What can hang from each mark:
piner: laga zogu
laga: lutad piner zades
zogu: piner
lutad: laga
bibodub: para zogu
para: bibodub lutad
zades: laga silodup

Each row was made from one small tree. The marks that hang from a mark follow it in brackets, in alphabetical order. Every link used is in the known rows. Write each row's tree.
Known rows:
laga(lutad): [-15.3 -23.2 -11.7   5.8  28.7  -5.0 -38.0 -12.5  28.4 -14.2   6.5  44.4
   6.3  -8.1 -21.1  16.8  12.1   7.6  -6.3]
laga(lutad piner zades): [-19.5 -42.3 -14.4  -9.9  34.9 -42.2 -34.2 -25.2  27.1 -41.1  22.5  46.9
  11.2   0.2 -34.5  16.6   1.0  -7.9  -4.7]
lutad(laga(piner(zogu) zades(silodup))): [-25.4 -33.8 -26.3 -28.8  21.5 -20.2 -32.8 -33.4  37.9 -34.4  35.4  44.3
  -0.5  -7.6 -30.5   7.3   4.1   4.8  -2.5]
zades(laga(piner) silodup): [-29.1 -42.8 -27.3   1.9  15.1 -11.5 -38.8 -21.5  18.9 -45.3   4.7  62.2
  -6.1 -19.0 -15.7  22.1  23.3   6.8  -1.5]
laga(piner(zogu) zades): [-27.5 -33.8 -13.5 -25.7  26.6 -21.6 -29.1 -33.4  32.9 -18.2  27.6  45.8
  -0.2   0.5 -36.8  12.3   7.9   0.9 -16.5]
zogu(piner(laga)): [-28.8 -20.5 -10.0 -23.4  11.5  10.3 -43.8 -25.6  44.4  10.6  -2.0  39.4
  -8.3  -6.0 -24.8  -1.3  20.9   6.5 -12.4]
laga(lutad piner zades(silodup)): [-16.5 -57.3 -20.2  -4.8  33.1 -40.0 -35.5 -28.7  25.6 -60.0  25.8  47.6
   7.5  -4.5 -28.3  17.8   9.3 -11.6  -3.9]
para(bibodub(zogu) lutad(laga(piner))): [  2.3  14.0 -27.1 -11.8   4.8  17.9 -23.6  13.4  37.8  -0.3  41.8  79.0
   1.8   0.4 -44.5  18.3 -32.5  37.5   0.6]
laga(lutad piner(zogu) zades(silodup)): [-24.6 -62.8 -14.3 -11.2  35.5 -35.0 -32.5 -43.1  38.1 -55.6  36.3  39.1
   8.3   8.5 -34.6  20.1   6.7 -14.7 -20.3]
laga(piner(zogu)): [-28.4 -21.8 -13.4 -18.8  21.3  -0.5 -35.3 -22.3  38.3  -5.4  15.2  47.9
  -5.8   3.0 -36.7  17.1  10.3  13.5 -14.6]
piner(laga(lutad zades) zogu): [-20.4 -49.1  -4.6  -3.8  36.8 -19.7 -28.0 -50.9  53.4 -25.7  25.1  31.7
   4.2  -0.6 -26.2   2.6  10.8 -22.3 -34.1]
bibodub(para(lutad(laga(zades))) zogu(piner)): [-22.3  16.9 -20.4 -48.1   3.1  17.3 -29.3  -6.3  35.8  16.5  37.6  65.7
  16.4   3.6 -40.1  30.2 -22.7  32.6  -6.9]
piner(laga(zades) zogu): [-20.4 -34.7  -7.5 -14.0  26.5  -3.9 -25.3 -46.5  47.0  -6.3  19.9  38.7
  -7.6 -12.0 -21.9  -4.0  20.5 -11.4 -29.6]
bibodub(para): [-18.9   8.8 -11.6 -15.4  17.7  24.1 -32.9 -12.7  26.3  10.4   2.2  60.7
  -2.2 -16.6 -19.5  27.4  21.9  25.0  -2.0]
zades(laga silodup): [-22.4 -35.4 -23.5   9.6  14.7   5.0 -36.5 -20.2  17.4 -31.1   0.8  59.1
  -5.2 -30.2  -2.7  17.6  31.8   9.7  -5.4]
zogu(piner(laga(zades(silodup)))): [-24.9 -47.4 -14.3 -25.0  15.5  -8.1 -38.9 -41.1  38.2 -21.2  13.7  39.0
  -6.6 -13.5 -18.5  -4.7  27.4 -10.6 -13.4]
zades(laga(piner(zogu)) silodup): [-36.2 -48.2 -21.3  -4.7  17.2  -6.8 -35.6 -35.5  32.2 -41.5  14.3  54.4
  -5.7  -5.8 -22.5  24.5  19.9   4.9 -19.0]
lutad(laga): [-15.6   5.8 -23.7 -13.4  15.3   9.9 -37.7  -3.8  28.8   7.3   6.7  50.1
  -1.7 -23.9 -17.4   4.5   9.6  26.2  11.2]
zades(laga(lutad piner) silodup): [-28.5 -57.0 -23.4  11.9  25.5 -27.5 -40.6 -26.0  25.8 -63.8   8.6  54.3
   5.8  -7.4 -20.6  28.1  12.0  -4.2  -6.6]
bibodub(zogu): [-18.3  -5.9 -29.4  -9.6  12.6  15.5 -31.0  -7.5  22.4   9.5  10.3  63.6
   1.3 -17.9 -29.1  23.6  10.5  22.8  -9.2]
zades(laga(lutad piner(zogu)) silodup): [-36.2 -61.8 -17.6   5.5  26.9 -22.9 -38.3 -39.5  38.4 -59.9  19.3  46.3
   6.7   6.4 -26.8  30.1   9.5  -6.9 -23.8]

Write each row's tree:
[-10.6 -21.1 -28.0 -15.2  19.4  -7.6 -33.2 -19.0  23.4 -24.7  22.1  49.7
   0.1 -31.0 -11.0   0.8  17.3   9.6  10.9] -> lutad(laga(zades(silodup)))
[-17.8 -20.4 -16.9 -29.2   5.0  20.3 -26.4 -29.8  45.1  -7.9  32.1  65.2
   2.5   0.2 -33.0  27.3   3.9   3.8 -27.7] -> bibodub(para(lutad) zogu(piner(laga(zades(silodup)))))
[-27.6 -48.6  -9.2 -16.1  36.3 -36.6 -31.1 -38.6  39.4 -36.8  32.1  38.7
  11.9  12.9 -40.6  18.5  -2.4 -10.1 -22.0] -> laga(lutad piner(zogu) zades)
[-39.3 -47.4 -11.8  -0.5  28.6 -24.8 -36.4 -34.3  39.6 -40.2  15.7  45.2
   9.9  10.6 -33.4  29.1   0.1  -1.7 -24.4] -> zades(laga(lutad piner(zogu)))
[ -1.9  -8.1 -25.9 -28.5   1.8  14.6 -26.1  -4.5  34.8  -7.9  54.0  67.0
   8.9  -0.4 -33.2  10.5 -23.2  26.4  -6.0] -> para(bibodub(zogu(piner)) lutad(laga(zades(silodup))))
[-10.2 -58.2 -14.9   6.7  33.7 -23.2 -32.5 -42.2  38.8 -48.9  18.7  41.0
   0.8 -18.1 -14.3   2.0  23.1 -25.1 -17.1] -> piner(laga(lutad zades(silodup)))
[-19.9 -24.1 -14.6 -15.0  15.9   7.5 -34.8 -27.3  53.4  -1.5  24.8  50.2
   9.1  13.4 -42.3  12.8 -11.6   6.1 -24.7] -> para(bibodub(zogu(piner(laga(lutad)))))
[ -5.5   4.2 -12.4 -17.9   0.9  34.2 -28.6   5.8  34.9  21.3  33.4  69.3
   4.5  10.2 -38.7  20.6 -16.3  34.8 -18.5] -> para(bibodub(zogu(piner)) lutad)
[-24.6 -61.3 -11.1 -15.1  26.1 -23.7 -40.7 -45.7  44.5 -39.4  18.6  31.3
   5.1  -0.6 -22.6   1.4  17.0 -22.0 -17.7] -> zogu(piner(laga(lutad zades(silodup))))
[-29.3 -33.9  -5.9 -13.3  21.5  -5.6 -46.1 -30.0  50.4  -7.2   2.6  31.2
   3.1   6.0 -29.2   4.8  10.1  -4.6 -17.3] -> zogu(piner(laga(lutad)))
[-27.6 -46.3  -5.6 -20.7  27.4 -26.0 -39.9 -41.5  46.2 -20.1  15.3  30.5
   9.2   4.3 -27.8   0.5   8.0 -16.8 -18.6] -> zogu(piner(laga(lutad zades)))
[-23.3  30.4 -20.9 -40.8  -2.6  37.7 -35.2   4.0  40.3  29.7  24.8  67.0
  11.4   6.2 -40.8  35.6 -20.7  44.7  -4.4] -> bibodub(para(lutad(laga)) zogu(piner))
[-24.5 -49.3 -18.3 -20.3  25.3 -19.5 -30.4 -38.0  31.7 -37.5  31.5  46.9
  -3.6  -3.6 -30.9  14.2  17.8  -3.8 -16.4] -> laga(piner(zogu) zades(silodup))
[-17.6 -63.8  -9.6   1.4  35.0 -18.0 -28.9 -55.4  52.4 -44.6  28.7  32.3
   0.9  -5.1 -20.1   3.3  20.4 -27.9 -33.9] -> piner(laga(lutad zades(silodup)) zogu)
[-10.8 -50.6 -16.5   2.9  32.8 -23.7 -33.0 -27.9  23.3 -45.6  22.4  45.6
   8.1 -15.4 -15.0  12.9  18.7  -9.3  -7.5] -> laga(lutad zades(silodup))
[-18.0   5.3  -8.4 -34.2  17.8   2.4 -23.9 -17.8  46.3  -8.0  42.2  58.8
   5.9   7.5 -40.2  24.7 -16.8  19.3 -10.7] -> bibodub(para(lutad(laga(piner(zogu) zades))))
[-14.4  -9.8 -14.5 -28.8  16.4   4.0 -25.0 -22.9  44.7 -26.7  45.8  60.9
   1.6   2.9 -34.4  26.0  -7.4  14.4  -9.9] -> bibodub(para(lutad(laga(piner(zogu) zades(silodup)))))
[  8.9   6.5 -17.4   4.5   7.9  35.3 -19.2   9.5  30.5  11.6  32.9  78.2
  -0.4  -6.7 -30.6  20.2 -10.6  31.4 -16.0] -> para(bibodub(zogu) lutad)
[ 13.0  -5.7 -29.2  -5.7   8.8  16.9 -16.9  -1.2  30.8 -16.9  54.6  75.9
   4.5 -17.7 -24.1  10.4 -15.9  22.9  -4.4] -> para(bibodub(zogu) lutad(laga(zades(silodup))))
[-28.1 -35.3  -9.6  -8.7  30.4 -16.7 -37.1 -26.7  43.7 -24.1  19.9  39.6
   6.1  15.3 -41.8  23.8   0.1   1.7 -19.7] -> laga(lutad piner(zogu))
[ -6.9  -5.2 -19.4 -22.1  14.3  -0.5 -27.6  -9.3  32.6 -31.2  35.7  68.1
   2.1  -9.9 -27.6  23.9  -4.1  16.8   6.9] -> bibodub(para(lutad(laga(piner zades(silodup)))))
[-39.3 -33.5 -16.0 -10.1  18.0  -8.6 -34.5 -30.0  33.6 -21.7  11.3  53.0
  -2.0  -1.8 -28.4  22.8  10.5   9.2 -19.2] -> zades(laga(piner(zogu)))
[-23.4  15.1 -13.3 -32.0  -0.2  38.5 -32.0  -0.4  35.0  27.7  20.1  69.7
   7.8   9.9 -40.4  42.1  -7.0  36.2 -17.2] -> bibodub(para(lutad) zogu(piner))
[ -3.6  16.7 -10.7 -20.0  15.8  13.6 -24.6  -3.0  31.7   1.9  29.1  63.9
   6.0 -15.7 -20.2  17.2  -4.0  24.0   1.9] -> bibodub(para(lutad(laga(zades))))
[  0.5  -1.2 -14.7  -9.2  16.9   1.1 -26.8   1.6  29.1  -4.8  28.6  55.7
   2.8 -20.5 -18.0   0.8  -3.8  17.5   2.3] -> para(lutad(laga(zades)))
